Known rows, with every step that occurs:
X/T/Q/L: [-31   8   2  -6  -2 -41  -3  -3 -10   4 -13 -18  16  -9  19 -36  25  -8
   9 -17  41  14  29  13 -39  41 -18   4  47  -8  42 -38   7 -21 -12  -7
   7 -27  -7   0 -30 -18  39  -6  52 -10  -9 -25   2 -30   7  -3 -18]
X/T/R: [ 14  20 -31   2 -13   5  11 -14   8   3   4  17  16  13  18  -3  23   4
  10  15  30  29   5  27 -62  64  -6  21  45   1  28  13  32  -7 -47  -3
  30  -6  19  -3 -10  12  16  19   4   7  16  12  12   9 -15  -4  10]
B/T/Q/L/W: [ -6   6  25  -8  13 -39   7 -13 -25   5  -8  -7  25 -40  44  -6  35 -10
 -40  -4  26  -2   9 -23  -1  23 -46  20  12 -16  -1 -20   1   9 -13 -35
  14  15  -9 -17 -23   3  15   2  43  12 -18  -7   3  -7  46  20 -15]
Q/L/W: [ 24  10  27  -4  16 -45   8 -28 -13  17  24 -12  29 -52  25  -2  20 -41
 -43 -15   0  -5  -6  -1   6 -10 -45  12  13  15 -18   6 -30   7   5 -18
   9  26  15 -21 -35   0  -1   1  18  21  -6   2   8  -4  45  14 -40]
B/K: [ -9 -15  -1  16   1   1  -4  30  14 -20  -8  -2  12  -4 -19  22   6  -3
 -10  13  15  12 -14 -12  18   8   2  -8  -5   4  -9   5  15  17  24  22
   8   5  -5  -5   9   7 -10   3 -16  33 -22  -8 -18   7  21   9   9]
R/K/B/T/Q: [-47 -35   9 -16  -1  -6   4  34 -10 -12 -13  20  18 -17  42 -18  37  26
  19  34  30  10   5  -7 -14  21 -21  -6  16 -54  56 -14  30   3 -37  -3
   2  -2 -26  55  26   4   6   2  41 -18  -8 -30  17   3  14  32  37]
R/K/X/T: [ -9  -2 -10  16   7 -18  -8  15   7 -24  14  14   6 -14   9 -11  -6   0
  20  18  47  19  -8  39 -40  16 -23  17  52 -19  76  25  29   4 -40   8
  24 -30   9  11   6 -15  -7  11 -11  13  17  -3  12 -11 -20  45 -14]
W/L: [ 16  14  -3  18   2 -21  -2 -11   8  24   1 -15  10 -23 -10  -1   2  13
   4 -12  10  14 -16  -8   3  12  -7  16  -9  27  17 -18 -11 -15  13  31
   7 -21  22   5 -32  -1 -11  -4   2 -18  -9 -10  -8 -24   7 -15 -13]
T/Q/L/R/K/X: [-24 -33   5 -17  39  -8 -21  23  -3   0  21  -4  27 -28  21  -2  17   2
  -7  15  26  31  18  24 -18  -9 -28 -18  32 -28  52   1  10 -33 -12   6
  19   5 -31  10  25 -19  13   5  78   9  -7 -19  23  -1  25  40 -16]
K/R: [ -7  28 -13  -4   3  26  20  20  -9   6  11 -16  30  -7  -7  -5  -1  18
 -12   9  15  10  11   4 -41   0 -16 -10  24 -19  15 -22   9  11  -3  -9
  22   6   8  31  -1  18  -8  22   2  13 -13  -7  13 -11  14  17   1]
R/K: [ -8 -28  12   2  -8   1   4  19  -8  -3  11  24  26 -34   5  -4   5   9
  -3  17  17  17 -16  29   2   6   5  19  11 -23  13   5  12  -9  -5  13
  12  -5   3  22   5  -8 -18   8  11  15  13 -12  25  21   1  -9  12]
Q/L/R/K: [ -5 -42  15 -15  12 -14 -14   9 -27  18  28 -13  42 -48   9  -3  14 -22
 -24   7  35  15 -24  31   6   2 -11   5  13 -18   6  -9  -2 -34   5  24
  16  -6 -18  11  -2 -14 -20  29  48  23   5  -8  39  29  20  -6  -5]
K/B: [ -3 -16   7 -18   7 -16   0  -9   4  13  16   5  -4  -4  26  -8  13 -12
  11   1 -11 -13  -3 -12  -2 -14 -29 -21   7   7  17  21   0  17 -21  10
 -16  21   3  18  -7   4   1 -10  -1 -20  -3 -12  11  -6  14  39  -5]
Q/L: [  1   2  19  -5  12 -32  -8  -7 -15  10   6 -19  19 -21   7 -11  18 -24
 -17 -27  13  -3  20 -12   5 -11 -25   6  18   2   1 -11 -15 -10  17   0
  -1   0 -14 -14 -35 -12  18  -6  20  -2 -14  -9  10   1  20  10 -12]
Q/L/R/K/B/T: [-13 -46   4 -19  21 -33 -13  18 -14  22   5 -17  40 -38  43   2  30 -29
  -8  18  57 -14 -21 -27   4  10 -41   6  26 -36  33   4  14  -1 -33  15
   6  -3 -40  27 -14   0 -26  28  26  14  -9 -14  28  38  28  48  23]
T/Q/L/R: [-24 -27  -2 -28  25 -10 -22  -6 -14  17   4 -33  20  -3  20  -5  22 -22
  -7  -3  22  17  23   5 -10  21 -15 -15   4  -4   3 -28  -1 -31   9   2
   0   0 -36  -1   5 -17  20   5  76   0  -6 -16  15  -3  23  -9 -20]
L/W: [ 14   5  15   3   5 -14  17 -21  -6  -2  16   7   9 -29  22   9  -2 -18
 -29   5  -9 -12 -21   4  -1 -10 -26  13 -10   8 -21   6  -8  14 -11 -21
  19  32  24 -13   2   8  -8   7 -10  15  10   9   0   0  25  12 -29]
T/Q/L/W: [ -4   7  28 -14  14 -39  10 -22 -17   7  14  -1  31 -43  34 -18  26 -18
 -35 -11  -2  11  12   7  -8  -1 -48   4   9  -3   2 -18 -17  -3   1 -25
   9  21  11 -14 -18  -6  20 -10  53   4 -12 -15  10 -19  45   4 -41]
R/K/X: [  1 -11   4  -1  23  -1  -4  26   2 -19  20  20  20 -23   2   3   4  16
  -1  23  13  20  -4  20  -5 -19 -19   0  26 -30  38  32  12   2 -10   5
  16  -1  -3  13  19 -10   0  -1  11  12  -6  -3  13   3   4  44  -4]
B/T/Q: [-42  -6 -12  -1  -3   5   5  23  -8 -14 -36   2  -5   7  20  -9  23  22
  16  19  25   2  19 -20 -13  35   2  -4  -1 -38  24 -30  29   1 -16 -22
   3 -18 -35  16  12  11  24   0  37  -9 -14  -9  -8  -3   4   1  28]
K/X: [  6  14  -9   1  31  -3 -13   6  13  -8  15   2 -10   6   0   4  -4   8
  -1  12   1   4  12  -4 -13 -29 -23 -16  15  -7  31  21   2   7  -6 -13
   7   4  -4  -7  12  -4  15  -9   2   0 -15   6 -10 -16  -1  49 -15]
T/R: [ 19   2 -12 -16  -2  27   9  -4  -5  13  17  21  20   4  13   6  35  14
  -1  13   0  21   8   9 -27  30  -3   8  18 -11   6  12  21 -13 -21 -10
  20  21   3  -1  -3  13  20   8  24  12  -3  12  15  16   3  -7  16]
W/L/Q: [  1  10   1  12   1 -25  -1 -17  -6  17  20 -36  44 -28 -14  23  17   7
  -4 -33  28  19 -11 -16 -14  26  -1  25 -17  -6  37 -28 -11 -15  12  17
   0   4  46   4  -9  -9  -2   4  -3 -24  -4 -15 -12 -21  -9 -17 -26]

Rows:
[  8 -43   6 -28   2   5   8  10  -8  23  44  49  34 -32  38  -2  39  13
  10  28  13  23  -4  24 -19  15 -27  -2  29 -28  32  30  19  -4 -45  11
  14  35  10  50   3  10  -7  17  26  -6   5 -12  42  27  16  29  14] -> T/R/K/B
[ 12 -16  -8  -9  -7  16  15  29 -15   1   7  36  45 -28  27   6  38  20
  -5  38  53  25 -17  10 -13  44  -5  27  25 -50  27  13  41 -12 -36  -7
  33   2 -13  26   7  14 -15  36  23  27   4   5  32  49   6   4  56] -> B/T/R/K
[ -8 -23  13 -13  44 -14 -20  14  -3   4  37 -14  28 -37   7  13  13 -16
 -19  10  27  23  -7  15  -5 -23 -32  -6  27 -15  35  22   6 -21 -11  11
  13   3 -23   3   7 -16  -8  13  39  29  -3   0  27  15  19  45 -12] -> Q/L/R/K/X
[-30  -8   5   0  13 -46  -7  13  -8 -14   9  -3  31 -30  23 -35  29  -3
  15   2  48  38  30  32 -41  22 -36  10  69 -26  72 -18  18 -17 -15  -2
  18 -28  -8  13 -20 -28  36  -7  56  -2 -12 -18  15 -20   7  26 -23] -> R/K/X/T/Q/L
[ -8 -43  20 -18  -4 -12   1   8  -5   6  27  29  19 -35  25 -17  14  -3
   4  19  10   1 -17  17   0  -8 -23  -2  17 -21  27  18   7   4 -29  22
  -2  13   5  49  -2  -4 -16   1   0 -13   5 -23  29   9  16  33   0] -> R/K/B
[-31 -50  16 -21  16  -6 -19  19 -21  13  22  -9  45 -41  21 -11  22 -11
 -10   9  36  34  -4  32  -7  19 -16   3  17 -31  19 -25  11 -37   4  20
  16  -4 -23  21   9 -23  -5  21  73   6   5 -27  35  18  23 -10  -6] -> T/Q/L/R/K
[ 15  -5  -2  -7  26  20   0  18   5  -5  32  43  25 -18  16   8  32  24
   1  34  16  38   5  28 -30   7 -20   7  42 -36  46  37  29 -13 -31  -6
  31  20  -1  20  22  -2  10  13  34  14   0  13  23  13   8  36  16] -> T/R/K/X
[-36 -40   4  -9  -6 -22 -14   8 -15   8  19 -15  41 -34  23 -14  14 -17
  -5  13  61  36  -8  52 -34  39 -16  14  41 -25  44 -25  14 -40 -18  23
  25 -23 -17  23   3 -25  -4  27  71  10  15 -22  35   7  15 -10 -12] -> X/T/Q/L/R/K
[ -7  14 -23  27  14 -14 -14  22  31 -30   0  -7   0  -1 -12  12  -4  -8
  11  18  46   7  -6   7 -27  18 -22   1  44   6  52  25  31  20 -20  12
  23 -22   7 -14  10   1  -2   0 -32  28 -14  -1 -25 -25  -4  58  -8] -> B/K/X/T
[-39 -44  10 -18  15 -15 -13  29 -20  10   4  -7  45 -42  25  -1  34  -8
 -13  22  60  21  -1   8  -3  29 -18  13  21 -52  25 -24  17 -29 -14  12
  15 -13 -42  22  11  -9  -6  29  67  14   2 -19  29  32  22   1  18] -> B/T/Q/L/R/K
[ 13 -29  -3 -18 -11 -11  13   0  -7   9  34  46  29 -23  37 -10  36   4
  25  28  40  25 -13  36 -52  39 -32  14  53 -22  60  26  29   0 -60  16
  20  10  17  41  -9   4 -13  21  14   0  21 -14  39  15   6  35   6] -> X/T/R/K/B
[-44 -15 -20  -4   9  -2 -12  18   2 -16  12   7   5  -5  14 -12   6  10
  19  38  42  34   9  53 -55  38 -14  -3  31 -30  72  -3  25 -15 -41   7
  26 -25  -7  15  35 -14  10  12  49  11   9  -6  17 -22 -15  24 -15] -> L/R/K/X/T/Q
[ -6  27  15  -3  22 -52   1 -25  -3 -11  16  -9  18 -36  42 -17  24 -22
 -22  -6  11  10  26  15 -41   8 -60  14  40   1  43  -5   1   5 -27 -30
  18   7  15 -17 -20 -14  33 -11  42   6 -16  -6  -6 -33  35  49 -59] -> K/X/T/Q/L/W
[-38 -30  -5 -37  35 -25 -16   4 -14  34  -9 -35  15  -1  40   5  38 -27
   5   6  31  -3  13 -28 -11  22 -36 -18  12 -18  26 -18   4 -14 -22   1
 -10  12 -52  10  -7   0  10  16  72  -6 -20 -23  10   3  41  30  -2] -> K/B/T/Q/L/R
[ 15  27 -31  -1  13  -4   1  -5  17  -9  21  17   9  20  15   0  24   7
  16  16  27  28  24  24 -65  45 -23   8  62  -6  48  31  35   2 -51 -14
  35   1  17  -9   2   5  34  14   8   3   9  23   4  -5 -12  36   1] -> K/X/T/R
[-11 -60   9 -27  12  -5 -20   8  -4  17  38   6  17 -29  28   2  12 -15
   9  28  11   6 -35  20  -1  -8 -20  -8  11 -21  27  24  -1 -10 -35  28
   2  16 -10  44  16  -6 -31  19  18   0  12 -15  38  24  13  35  -4] -> L/R/K/B
[-35 -37  25 -20  14 -43   0  26 -28   8  -8   6  41 -38  46 -23  45  -1
  -1   0  48   6  20 -19  -3  23 -41  -5  37 -46  50 -24  15 -14 -20   2
  -9   2 -31  41 -21 -11  23   4  60 -16 -26 -32  17  11  37  33  19] -> R/K/B/T/Q/L
[ 13  -4 -17 -23  12   4   9  11  -4  11  -5  20  17   7  42   9  53  10
  12  20  26  -3   1 -36 -22  37 -33   2  23 -30  27  28  28  14 -56 -15
   5  27  -9  20  -1  27  10  15  10  -3 -12   7  15  26  15  37  44] -> K/B/T/R
[-11 -34   7 -10   5 -21   0  31  -9  -1  -4  14  17 -27  33  -3  26  -1
   7  29  42 -12 -28 -22   3  10 -28   7  16 -43  43  10  26  16 -44  11
  -3  -4 -20  39   0  16 -26  16  -6  -2  -8 -10  15  29  15  44  39] -> R/K/B/T
[ 15  17 -37   7  16   2  -7  18  25 -23  11  18  20  14   2  20  29   8
   7  26  41  34   6  17 -55  47 -25  10  57  -1  48  36  50   8 -39  -2
  34   8  12 -14  11  12  15  15  -4  41 -10  13  -2   1  -2  41  10] -> B/K/X/T/R
